Known rows, with every step that occurs
levut -> viton -> vila -> vugu: [-30   9 -25 -17   3  10  -9 -16 -20  32  -3 -26  -7   3   8 -11   7  14
 -12  15  -1  -6  -7   9  -7  -4 -28   8  -3  19  11]
viton -> levut -> zegur: [  1 -12  13  24  15  -2   3  14 -21 -18  -1  14  27   2   7 -22  -9 -10
 -17  27  10   5   7  17 -17 -13  15   8  -1  -2   5]
rimu -> vila -> vugu: [  8 -18 -17 -27   9   3  -7   3   1  21  -1 -18  -7   8  -2  14   5 -12
  -4   4   6  23  -8  16 -23   1 -16   4 -11  12   1]
gise -> lesame: [  8   4  -8   8 -15  -8 -20   4   1  -8  -8 -25  -7   8   0  -2   2  -7
  -8   5 -29  -3  -5  10  26 -17  11   2   1  -9  -1]
viton -> levut -> puvog -> gise -> lesame: [-14   3 -17  28   6 -26 -11   6 -31 -12  -5  -7  20 -22  36 -32  21 -31
 -30   8 -49  -7  -4  19  16 -15  -5  -4  18 -10  24]
vila -> rimu: [  2 -14   1   6  -5 -11  -6   6  20  20  -2   9  -7  13  -1  14  12 -10
  -5  -7  21  -4   5  16   1   6  -7   0  -3   0   3]
gise -> puvog: [ -1   6 -23  -9 -32  -4   4  12  -5   5   3 -15   5  14  -1  -3   1  -6
  11  -2  15  -5  12  -6  12   6  -2   4   0   2   3]
vugu -> vila: [-11  -5  10   5  -1 -11   4  -7   6 -14  12  19   0  -1  -8   3 -10  -5
   0  -2  -3   8  12 -13   8 -28  12  -2   9  15  16]
rimu -> vila: [  9 -17  -2  -3  10   1  -6   3  10  12  -9  -2   0  -8  -9  12  10 -13
  -9   2   2  12  -2  -1 -10  -4 -11   3   0   4  -8]
viton -> vila -> rimu -> puvog -> gise -> lesame: [-21  -2 -21  22 -33 -14 -32  23   6  40 -45 -33  -5   9  18  13  33  -8
 -21  -4   3 -10   1  22  38  11  -4  12   0 -13  26]
viton -> levut: [ -2  -7   3  19  19  -7  -4   1 -19  -7   0   4  14  -7  16  -3   0  -4
  -7   9   6   4   1   5 -19  -5   8  -7   0   3   0]
vugu -> vila -> rimu -> puvog -> levut: [ -9 -17  11   5 -16 -19  10  -8  12  19  -2   8 -15  16  -5  24   5 -26
 -19 -11  23   4  10  33  13 -16   6 -11 -12  -2  12]
vugu -> vila -> rimu -> puvog -> levut -> zegur: [ -9 -22  19  10 -19 -13  18   8  11   9  -3  20   0  26 -15   9  -4 -33
 -29   6  30   7  17  42  17 -28  18   4 -15  -6  15]
vugu -> vila -> viton -> levut -> puvog -> rimu: [-47 -12 -17  52  12 -21  16  -6 -12   2  13  39  14 -11  28   7 -13 -32
  -4   7 -31  28   9  -1  -3  -5  16  -9  44  16  42]
rimu -> puvog -> levut -> viton: [-20   7  -9   3 -13   5  16 -27 -21  21  -3 -36  -7 -10   5  -3   9 -20
  -8   1  -1 -10 -11  19   7  -5 -15 -15 -12 -17  -4]
puvog -> gise: [-17   1  -1  -9  -6  -2   4  -4 -13   6  -8   2  10 -17  11 -18  15  -6
  -4  -4  -7  -3  -3   1  -2   4  -6   7   5   0  16]
vugu -> vila -> rimu -> puvog: [ -7 -16   4  25 -24 -17   3   8  23  19  -2  -4 -10  22  -4  29   3 -17
   5 -13  26  11  11  -2  13  -4   2 -14  -1   6  21]
vila -> viton: [-27   7  -3  12   2  19  -7  -6   6  19  -7  17  -2   7  18  10  -7   3
   8 -17   9   6   2   0   7  17   4  -3   6  -8   1]
levut -> viton -> vila: [-32  12  -8   9   1   6  -9 -10  -6  22  -9 -14   3 -13   0  -9   8  16
 -14  11  -2 -15   1  -9   5  -9 -21   6   8   9   3]
deku -> viton -> vila -> vugu: [ -4   6 -39 -33  16  -1 -22   7 -10  30  -6   1   2  12  12 -20  -1  26
  -2  11   9   3  -8  28 -29   8 -15   5 -18   5   6]
puvog -> rimu -> vila: [  1 -30 -21   6  -5 -11  12   8  10  13 -15  -6  -5 -13 -14  21   8 -22
   3  12 -15  27  -4  -5 -14   6   2  10  15  11   7]
deku -> viton -> levut: [  8  -4 -16  11  26 -16 -12  -1 -13  -5   7  16  22  -5  20 -28  -1   1
   8   6   4   2  -2  15 -39  -2  -5 -18 -11  -9  -4]
viton -> levut -> puvog -> rimu: [ -9 -13 -24  38  13 -30  19  10 -24  -6   2   3  14 -16  18  -7   3 -26
 -11  24 -33  12  -1  12 -15   1   3  -2  28   9  26]
rimu -> puvog -> gise: [-13   3 -11   9 -20   3   8   1 -15  13 -19 -24   4 -11  20  -6  14 -11
   6  -9   3   9  -2  -6   9  19  -9  -5  -1  -9  21]
vila -> vugu: [  2  -1 -14 -26   0   6  -3  -3 -10  10   8 -12  -9  14   9   2  -2   1
   2   7   4  10  -6  21 -11   6  -9  -2  -9   9   6]
zegur -> levut -> puvog: [ -2  18  -9  20  12  -9  13  -9 -11   0  19  -3   7  -1  13   2   9   6
 -23   0  -6  16   0  15  16 -10 -21  -8  -9 -20   4]
zegur -> levut: [ -5  14   1  12   3   1   5 -16  -5   2  11  -9   6   4   6  10   2  17
  -9  -4  11  21   1  13   4 -10  -5  -5 -22 -16  -1]
zegur -> levut -> viton: [-22  20  -4  17  -1   4   8 -38 -13  10  17 -27   5  -8   8  -3   7  12
  -4   1   1  15  -6   0   2 -15 -30 -12 -16 -15  -2]
vila -> viton -> levut -> zegur: [-26  -5   9  35  15  16  -4  11 -13  -3  -7  31  25  11  24  -9 -17  -9
 -10  14  17  12   7  17  -9   1  18   5   6  -9   7]

Rows
[-38   1  11  20  -1   9  -4 -15  11   4   6  35  -1   9  10  12 -18  -2
   7 -18   4  15  10 -14  13 -10  14  -5  15   9  16]  vugu -> vila -> viton
[-40  -5  10  37  16   2  -8 -16  -6  -4   6  38  14  -3  24  10 -18  -9
   2  -9   6  16  11  -9  -8 -13  22 -10  17   9  16]  vugu -> vila -> viton -> levut
[-41   0  -1  48  26 -11  -1  -8 -11  -7  14  43  16  -4  33   2 -12 -19
 -13  -7 -11  12  13  -1   4 -14   8 -15  26   9  26]  vugu -> vila -> viton -> levut -> puvog
[  8 -28 -48  28  30 -37   8  15  -9  11   1  17  24 -24  10 -19  12 -33
  -6  24 -34  28  -9  16 -45   4 -16  -9  12  -1  12]  deku -> viton -> levut -> puvog -> rimu -> vila
[-28 -10   6  12 -23 -15  15 -30   7  27   6  -7 -15   3  -4  13  12 -33
 -14  -8  12  -6   4  19  16 -24 -14 -19  -7  -1  10]  vugu -> vila -> rimu -> puvog -> levut -> viton
[-43   1 -20  20 -26  -4  -8  -2  -2  55 -32 -27  -2 -13  17  -4  38  -2
 -14  -7  20 -12  -1   0  13  17 -39   0   3  -3  24]  levut -> viton -> vila -> rimu -> puvog -> gise
[-17  -9  -6  27 -42 -27 -14   6  13  12 -16 -19  -9   8  10  10  19 -33
 -10 -14  -8   7   6   7  39 -15   4  -6   4  -5  34]  vugu -> vila -> rimu -> puvog -> gise -> lesame
[-37  -7 -31  46  14 -12  12   2 -18  13  -2  25  15 -12  36   4  -4 -24
  -4   5 -28  19  -4  12 -10  20   6  -8  33  -1  29]  vila -> viton -> levut -> puvog -> rimu
[ -5   7 -19  -9  15  -8 -21  11   1  17 -12  15   8  -2   2 -22   1  27
  -4   3   8  -6  -1   7 -17  -2  -9   3  -9  -5  -1]  deku -> viton -> vila
[-31  -1  -1  31  19  10 -10  -8 -12   8  -5  21  11  -1  32   5 -11   0
   2  -8  14  10  -2   5 -14  14  10 -10   6  -6   1]  vila -> viton -> levut
[ -8  -7 -13  21 -10  -7 -17  20  13  45 -34 -17  -9  20   3  28  14   8
 -14  -5  42  -3   8  16  13  22  -5   4  -8   0  10]  viton -> vila -> rimu -> puvog
[-37  -8  17  42  15   7  -1   0  -8 -13   8  46  26  11  18  -5 -30 -13
 -10  11  11  18  17   7   1 -24  32   2  14   7  21]  vugu -> vila -> viton -> levut -> zegur
[ -2  -9 -27  26   8 -19  25  -1   0  16   6 -11   6 -14  -2  22  16 -19
 -20  15 -22  46  -6  12   1  -4 -21   3   6  -9  14]  zegur -> levut -> puvog -> rimu -> vila
[ -2  -8 -20  -4   9 -19 -26  15  21  38 -14  23   1  15   1  -5  14  18
  -8  -2  28 -11   3  24 -16   6 -13   4  -8  -6   1]  deku -> viton -> vila -> rimu
[  5 -10  -9  22 -20  -8  -3  14  18  27 -15 -20 -12  22   5  24  12 -14
   5 -10  29   2   2  16   6  20  -9 -12 -10  -8   5]  vila -> rimu -> puvog
[ -2 -14  -3  -1 -13  -8   4  -1   4  33 -13 -11 -14  14   4  21  16 -22
 -17 -12  29  -4  -2  46   4  11   0  -9 -19 -18  -2]  vila -> rimu -> puvog -> levut
[-14 -11  -3   5   2  -9 -21  17  17  33 -20  14  -4  10  -2  15  17  14
 -22   1  26 -11   9  19   6   3  -6  16  -1   7   4]  viton -> vila -> rimu
[-10 -20  12  10 -10 -22  -2  -2  26   6  10  29  -7  13 -12  18   3 -15
  -6 -10  15   5  15   1   7 -20   3  -3   6  13  15]  vugu -> vila -> rimu
[-12   3 -27  12  28 -30  -2   2 -29  -1   8  30  37 -30  40 -54  16 -18
 -13   1 -23  -4  -4  16 -32   0 -26 -13   4 -12  20]  deku -> viton -> levut -> puvog -> gise
[ -7  -7 -45   3 -45 -14  19  16  -6  12   2 -19   0  10  -4   3   4 -16
  19  12  -5   8   9  -6   5  15   4  11  15   9  20]  gise -> puvog -> rimu
[-30   4 -11  43  30   1  -4   0 -19   7   2  26  18  -6  41  -2  -3 -15
 -15  -7  -8   1   2  15  -4  11  -3 -14  19  -6  13]  vila -> viton -> levut -> puvog
[-25 -29 -20  35  14   0  -2   1  -2  27 -20  14  10 -14  18  27  -1 -24
   3   6  -6  37  -4   1 -28  20  11  -1  22   4  13]  puvog -> rimu -> vila -> viton -> levut
[-34  -7   0 -10   4  -6  -8 -19   2  47 -14   7  -9  -9  -4   2  25  -1
 -41   4  14 -32  -1  38   4 -16 -23  11  -4  -1  -2]  puvog -> levut -> viton -> vila -> rimu
[  2 -23 -31  16   3 -22  19  16   5  13  -7  -2   0 -16  -8  11  14 -36
 -12  18 -41  25  -6   0  -6   3 -12   6  24  10  16]  levut -> puvog -> rimu -> vila
[-19 -10  -6  10   9  21 -12  -3  19  25 -18  14  -2  -2   9  23  -1 -11
   0 -15   8  18  -3  -5  -4  14  -3   1   7  -5  -6]  rimu -> vila -> viton
[-13   3 -20 -26   7   6 -15   6 -15  25 -12 -12  -6  14   7   3   0  22
 -15  14  11   2  -1  21  -7   1  -3  16  -6  16  14]  viton -> vila -> vugu
[-19  -7  -5  10 -16  -5  10 -21   0  40  -6 -24 -13   1   2  10  24 -26
 -12  -5  19 -15  -5  38   5   0 -24 -17 -15 -17  -1]  vila -> rimu -> puvog -> levut -> viton
[  2 -30 -37 -25  -4  -5  10   4   1  27  -6 -20 -11   4 -10  21   6 -22
   5  18 -14  40 -11  14 -26  10  -9  12   5  20  14]  puvog -> rimu -> vila -> vugu
[ -8   4 -18 -28 -25  -3  11  -1 -14  10   8  -3   1   8  -2  -7   4 -15
 -12   1  12 -17   9  32  10  -8   4   9  -9  -9  -5]  gise -> puvog -> levut
[  2 -10 -44  26  20 -37  13   9 -18  -2  10  17  21 -17  21 -31   5 -23
   2  17 -33  11  -6  18 -35   8 -10 -14  17  -5  22]  deku -> viton -> levut -> puvog -> rimu
[-22   3   0 -13   1   2  11 -33 -17  11   9  -8  -3 -18  -1 -16   9 -14
 -18   4 -14 -17 -11  21  -1 -21 -16  -4  -5 -10 -10]  puvog -> levut -> viton
